Every row comes from one small tree of marks. The marks that hang from a mark follow it in brackets, in alphabetical order. Every link used is in the known rows. Which tree was each row made from?
Known rows
romu[delek todiseb[gilu zigi]]: [-27.4  -8.7   5.1  33.9   7.6 -13.6  -3.6  12.2   1.5   5.2   2.5  -1.2
 -37.4 -22.7   0.0 -11.4  11.4 -12.7  15.9 -15.4  25.9 -17.8]
gebo[romu[delek zigi] todiseb]: [ 28.1  -4.1  27.0  14.8  20.4  24.0   1.0  20.4 -33.4  -3.1   5.7 -16.9
 -26.8 -16.1   7.8 -66.1  54.3 -53.4  22.4  30.7  28.0  30.4]
todiseb[delek[romu] gilu zigi[gebo]]: [-25.3 -29.2 -12.8 -18.8 -18.8 -10.0   9.2  10.8 -12.7  24.9  -6.2  37.9
  16.6  10.6 -25.9  30.8 -52.3  10.9   4.7  27.3 -26.6  -0.6]
manapi[todiseb[delek]]: [  2.4  14.5   3.3  28.6  13.4 -25.2  15.0  -3.2   5.3 -24.5  13.0   3.5
 -19.8  -5.8  46.1   1.2 -10.0  -6.5  -6.2  -9.0   4.4 -31.9]
dasog[todiseb[delek gilu zigi]]: [-53.6 -15.5  -1.7   8.2 -10.5  14.2  12.6  10.6  -2.1  12.6   6.9   5.5
   0.6  -0.6   0.9  -0.5 -30.6   1.5   1.4 -25.1  -9.5 -21.1]
gebo[romu[todiseb[gilu zigi]]]: [ -3.1  -0.5  -9.2  10.3  12.9 -15.3 -18.7  17.2 -10.8 -14.1  -1.6 -22.2
 -18.3 -15.1   5.8 -27.3  29.4 -18.0 -28.4  -3.6  30.7  10.8]
romu[zigi[todiseb]]: [ 31.8  38.6  15.5  30.2   3.0  17.4 -27.6 -42.1 -13.7  -5.4  23.8 -30.2
  -5.1  16.3 -14.7 -31.9  32.3  -3.2   7.0 -10.8  15.8  -5.8]
delek[gebo[todiseb] romu]: [ 71.5  27.7 -16.6   0.2   5.9  15.8  -3.5 -18.4   3.4 -11.9   4.9 -17.6
  18.2  25.0  33.3  -1.0  49.4 -11.2 -11.4   6.9   2.4  21.5]
todiseb[delek gilu zigi]: [-33.2 -19.6  -3.0  13.9  -9.9 -16.3   2.3  18.6 -12.9   2.3  -2.1  43.8
 -15.6 -16.2  12.7  -3.0 -41.0   5.6  -6.1 -19.8 -17.0 -26.6]
dasog[todiseb[delek zigi]]: [-32.2  -6.3   4.7  23.1  -4.2  34.3  10.0  10.2  -8.8  13.8  17.9 -13.6
  -2.7   7.9  17.9 -19.6  -8.5 -10.1   5.1 -33.1  -1.1 -20.7]
manapi[todiseb[gilu]]: [ 12.5  38.5  -2.8  28.5   9.7 -43.4   2.9 -21.9  18.3 -37.4  19.1  10.2
 -12.5  -2.0  27.5  19.6   1.2  -3.4  -7.1  -1.8  25.2 -30.8]
zigi[todiseb[delek]]: [  5.4  18.6  -2.5  25.1  -0.1  -3.4 -15.7 -29.9 -22.5   6.6  22.9   2.4
   1.6   6.2  14.3 -17.7   1.5   3.9  -8.2  -7.2 -27.7 -14.3]
zigi[gebo[romu todiseb]]: [ 50.2  23.9   8.9  -0.3  15.2  -6.6 -11.8 -10.2 -22.0  -6.7  32.4  10.6
  12.6  14.3  17.3 -40.8  63.2 -37.0  -2.5  60.9  24.0  34.3]
romu[todiseb[delek] zigi[gebo]]: [-10.2 -16.8  31.9   4.6  21.7   1.4  -8.8  -7.8   4.5  11.4  -6.3 -16.4
  -7.3  14.3 -21.1 -17.0  12.9  -3.5  10.1   4.3  23.2  -4.4]
manapi[todiseb[gilu zigi]]: [  1.6  23.1  -5.6  21.5  -2.0 -31.8  13.4   2.4  16.9 -29.7  11.6  12.2
 -28.5 -13.4  20.6   9.7  -1.1   0.1  -4.2  -8.0  30.9 -31.8]
dasog[todiseb[delek[gebo romu] zigi]]: [ -8.3 -14.0 -16.3 -16.9 -13.6  55.8  17.0  19.6  10.8  16.7 -13.9 -39.2
  24.4  13.5   6.3  19.7 -15.8   9.0  -1.6 -35.9 -17.6  11.4]
gebo[todiseb[delek[romu] gilu zigi]]: [ -5.9 -29.1 -21.9  -6.6 -12.5  -6.9  24.7  11.9 -24.9   9.5  -9.5  20.0
 -11.3   6.9   8.9  -9.8 -10.2 -10.5 -17.1  24.5 -27.9   0.5]
zigi[gebo[romu] todiseb[delek gilu]]: [-10.2  -1.9  -6.8 -31.4  -5.7 -24.8 -17.4 -10.7 -21.8  13.5   8.8  25.2
  25.7  -5.2 -32.6   1.4  -9.0   7.1  -8.0  52.5 -30.9  30.3]
todiseb[delek gilu]: [-24.2  -5.1  -0.7  19.7   3.2 -26.9  -8.4  -4.6  -9.8  -4.4   5.2  41.9
   1.0  -5.2  20.3   6.0 -39.2   1.1  -7.1 -11.9 -25.1 -26.8]
dasog[todiseb[delek[gebo romu] gilu zigi]]: [-29.3 -25.0 -23.7 -32.3 -20.2  35.9  19.5  21.0  17.4  17.6 -24.4 -19.8
  26.7   7.4 -11.0  36.9 -36.0  19.4  -4.8 -28.4 -25.6  11.0]
manapi[todiseb[delek[gebo]]]: [ 18.9  12.5   0.5  -1.8   8.5 -14.8  15.5  10.4  31.8 -28.4  -9.4   1.1
  -8.5 -14.1  47.0  21.8  -4.1  13.8  -8.5 -24.8   3.3 -16.1]
todiseb[delek[gebo romu] gilu zigi]: [ -9.9 -28.9 -25.6 -26.7 -19.8   6.7   8.5  28.1   6.6   6.2 -32.6  17.7
  10.5 -10.4   0.8  36.1 -46.6  23.6 -12.0 -21.4 -33.7   4.6]

Which tree is each row?
[  2.0   3.4  23.3  -7.1  -2.3  10.2 -11.8 -26.4 -11.6  20.3  11.0   0.8
   7.5  15.6 -41.1 -13.5   1.8  10.2  20.2  22.0  -6.3   4.8] -> romu[zigi[gebo todiseb[delek]]]
[-23.7 -11.5  -8.7 -34.5   0.8  19.9  -1.1  24.7  13.9  -2.8 -14.9 -11.5
  32.0 -12.4   7.1  12.9 -13.3   2.9 -15.8 -17.3 -17.5  28.3] -> dasog[todiseb[delek[gebo[romu]] gilu]]
[  8.7  -3.1  -2.7  -8.5  -5.2  -5.3  27.4  34.1  30.5 -19.5 -18.0   2.5
 -23.7 -26.8  39.5  13.8  -5.2  17.3  -6.2 -32.4  11.7 -17.4] -> manapi[todiseb[delek[gebo] zigi]]
[-53.5 -19.9   7.2 -13.3 -14.7   9.8  13.4   7.1   7.5  26.8  11.4  23.7
  17.2   9.5 -26.4  13.9 -29.8   7.8  18.7   6.8  -4.1  -9.2] -> dasog[todiseb[delek gilu zigi[gebo]]]
[-15.7  10.5  -8.9   9.7  -6.6 -23.0 -13.8 -27.9 -16.7   4.9  13.2  22.8
   4.2  -2.0  -3.5   0.4 -19.2  12.9 -11.8  -0.4 -35.9 -14.9] -> zigi[todiseb[delek gilu]]
[ -6.6   0.2   0.9  21.9   1.0 -15.9  26.7  20.2   3.3 -16.4   4.2   4.9
 -34.5 -15.9  39.5  -6.7 -11.3  -2.4  -5.6 -15.9  12.1 -32.6] -> manapi[todiseb[delek zigi]]
[ 13.3  -8.1   0.5  -6.4 -10.1   1.2  15.2  30.7  13.8   2.7  -7.7  35.9
 -25.5 -29.3  14.0 -10.2  28.6  -6.6  22.7  -0.8  11.1   8.1] -> romu[delek[gebo[todiseb[gilu zigi]]]]
[ 40.8   2.9 -25.8 -21.6 -13.7   6.2   9.9   6.9   8.2  -5.0 -14.1   3.6
   4.2   4.7   8.7   8.6  26.7   1.7 -12.7   7.1  -0.5  19.1] -> delek[gebo[todiseb[gilu zigi]] romu]
[-11.5 -11.2  -3.7  -8.5  13.0 -20.8 -10.5   4.2  28.1  -8.2 -26.1   2.1
  -0.3 -12.6  17.2  18.8  -2.7  19.7 -22.4 -32.6  -6.9  -6.2] -> romu[todiseb[delek[gebo] gilu]]
[ 18.7  18.0  -1.7 -17.0 -11.9   5.0 -19.9 -48.8  -7.2  14.3   7.8 -15.5
  29.9  33.9 -71.4  21.3   0.4  12.6  16.2  42.6  -2.5  20.3] -> delek[romu[zigi[gebo todiseb[gilu]]]]
[ 39.3   9.2  13.6  -7.6  27.8  23.9 -28.1  13.7  14.2 -23.2 -21.6 -64.1
  -2.3  -8.4   4.3 -28.3  58.6 -12.3 -17.6 -24.9  46.1  33.5] -> delek[gebo[romu[todiseb zigi]]]
[ -3.7  -6.2   4.7 -30.1  -9.0   6.2 -11.2  -6.5  15.2   2.6 -27.9   3.2
   6.4 -13.3 -29.9   9.4 -12.6  31.7  -2.2 -20.1 -22.6   7.7] -> romu[zigi[todiseb[delek[gebo] gilu]]]
[ 16.7  -5.2  -2.9 -14.4  10.1   8.7 -13.9  29.7  -4.4 -10.8 -12.3   6.2
  14.4 -20.8  37.2  -7.4  -4.5  -2.9 -19.2 -18.2 -16.9  23.3] -> todiseb[delek[gebo[romu]]]
[  1.8  -5.6 -13.4 -36.9   7.3 -31.2  15.1  34.6  23.2 -34.1 -29.7   7.5
  -1.1 -37.4  29.2  25.6 -15.6   9.6 -25.7   0.9  -5.0  15.5] -> manapi[todiseb[delek[gebo[romu]] gilu]]
[  2.3  18.5   2.7   0.0  -6.3 -37.4  14.3  -1.9  24.5 -16.4  15.0  30.0
 -13.1  -3.1  -6.3  25.5  -1.9   7.5  13.0  24.3  38.2 -19.2] -> manapi[todiseb[gilu zigi[gebo]]]
[ 27.4  12.8   5.9  31.9  24.2  19.6 -19.4 -26.4  -6.4  -7.3  -1.7 -72.2
  -3.5  31.9  -8.4 -14.6  32.2 -18.5  -6.8 -13.1  32.2   0.9] -> delek[romu[todiseb zigi]]
[ 12.1  21.7  25.1  35.4   3.5  24.2 -17.1 -23.0 -15.9  11.0  19.6 -21.1
 -18.8  -4.9 -22.6 -29.6  23.5 -12.3  38.6  -5.0  11.3  -2.8] -> romu[delek zigi[todiseb]]
[ 40.2  29.9   5.6  -1.8  -5.0  24.4 -21.2 -50.7 -14.5  16.5  18.8 -36.2
  27.0  42.1 -54.1   2.8  20.6   2.2  20.7  35.7   7.6  20.9] -> delek[romu[zigi[gebo todiseb]]]
[ -8.6   8.7  28.0  -2.5  -8.0  -0.6 -14.8 -25.0   0.0  22.9  12.5  16.0
   1.0  -3.3 -67.6   4.8   3.2   2.9  54.2  34.2   9.2   8.4] -> romu[delek zigi[gebo todiseb[gilu]]]
[ 25.7  -3.5 -12.6  14.9   7.0   2.9  11.7 -12.1 -30.2   3.1   9.2  -0.1
   4.0  24.0  33.8 -20.9  11.9 -23.2 -15.3  24.2 -27.2   2.8] -> gebo[todiseb[delek[romu]]]
[-46.0 -26.0 -11.0 -24.5 -19.7  22.0  18.9   3.1  -1.8  33.6   1.3  -0.4
  31.6  25.4 -39.3  31.4 -40.8   6.7  14.2  20.4 -19.0   5.8] -> dasog[todiseb[delek[romu] gilu zigi[gebo]]]
[-31.8 -25.9  24.5 -10.3  15.6 -17.9  -7.8  -7.6  10.4  10.2 -15.9   3.3
  -3.7   7.2 -37.9   1.3  -6.6   5.2   6.6  12.1  14.4  -4.7] -> romu[todiseb[delek gilu] zigi[gebo]]
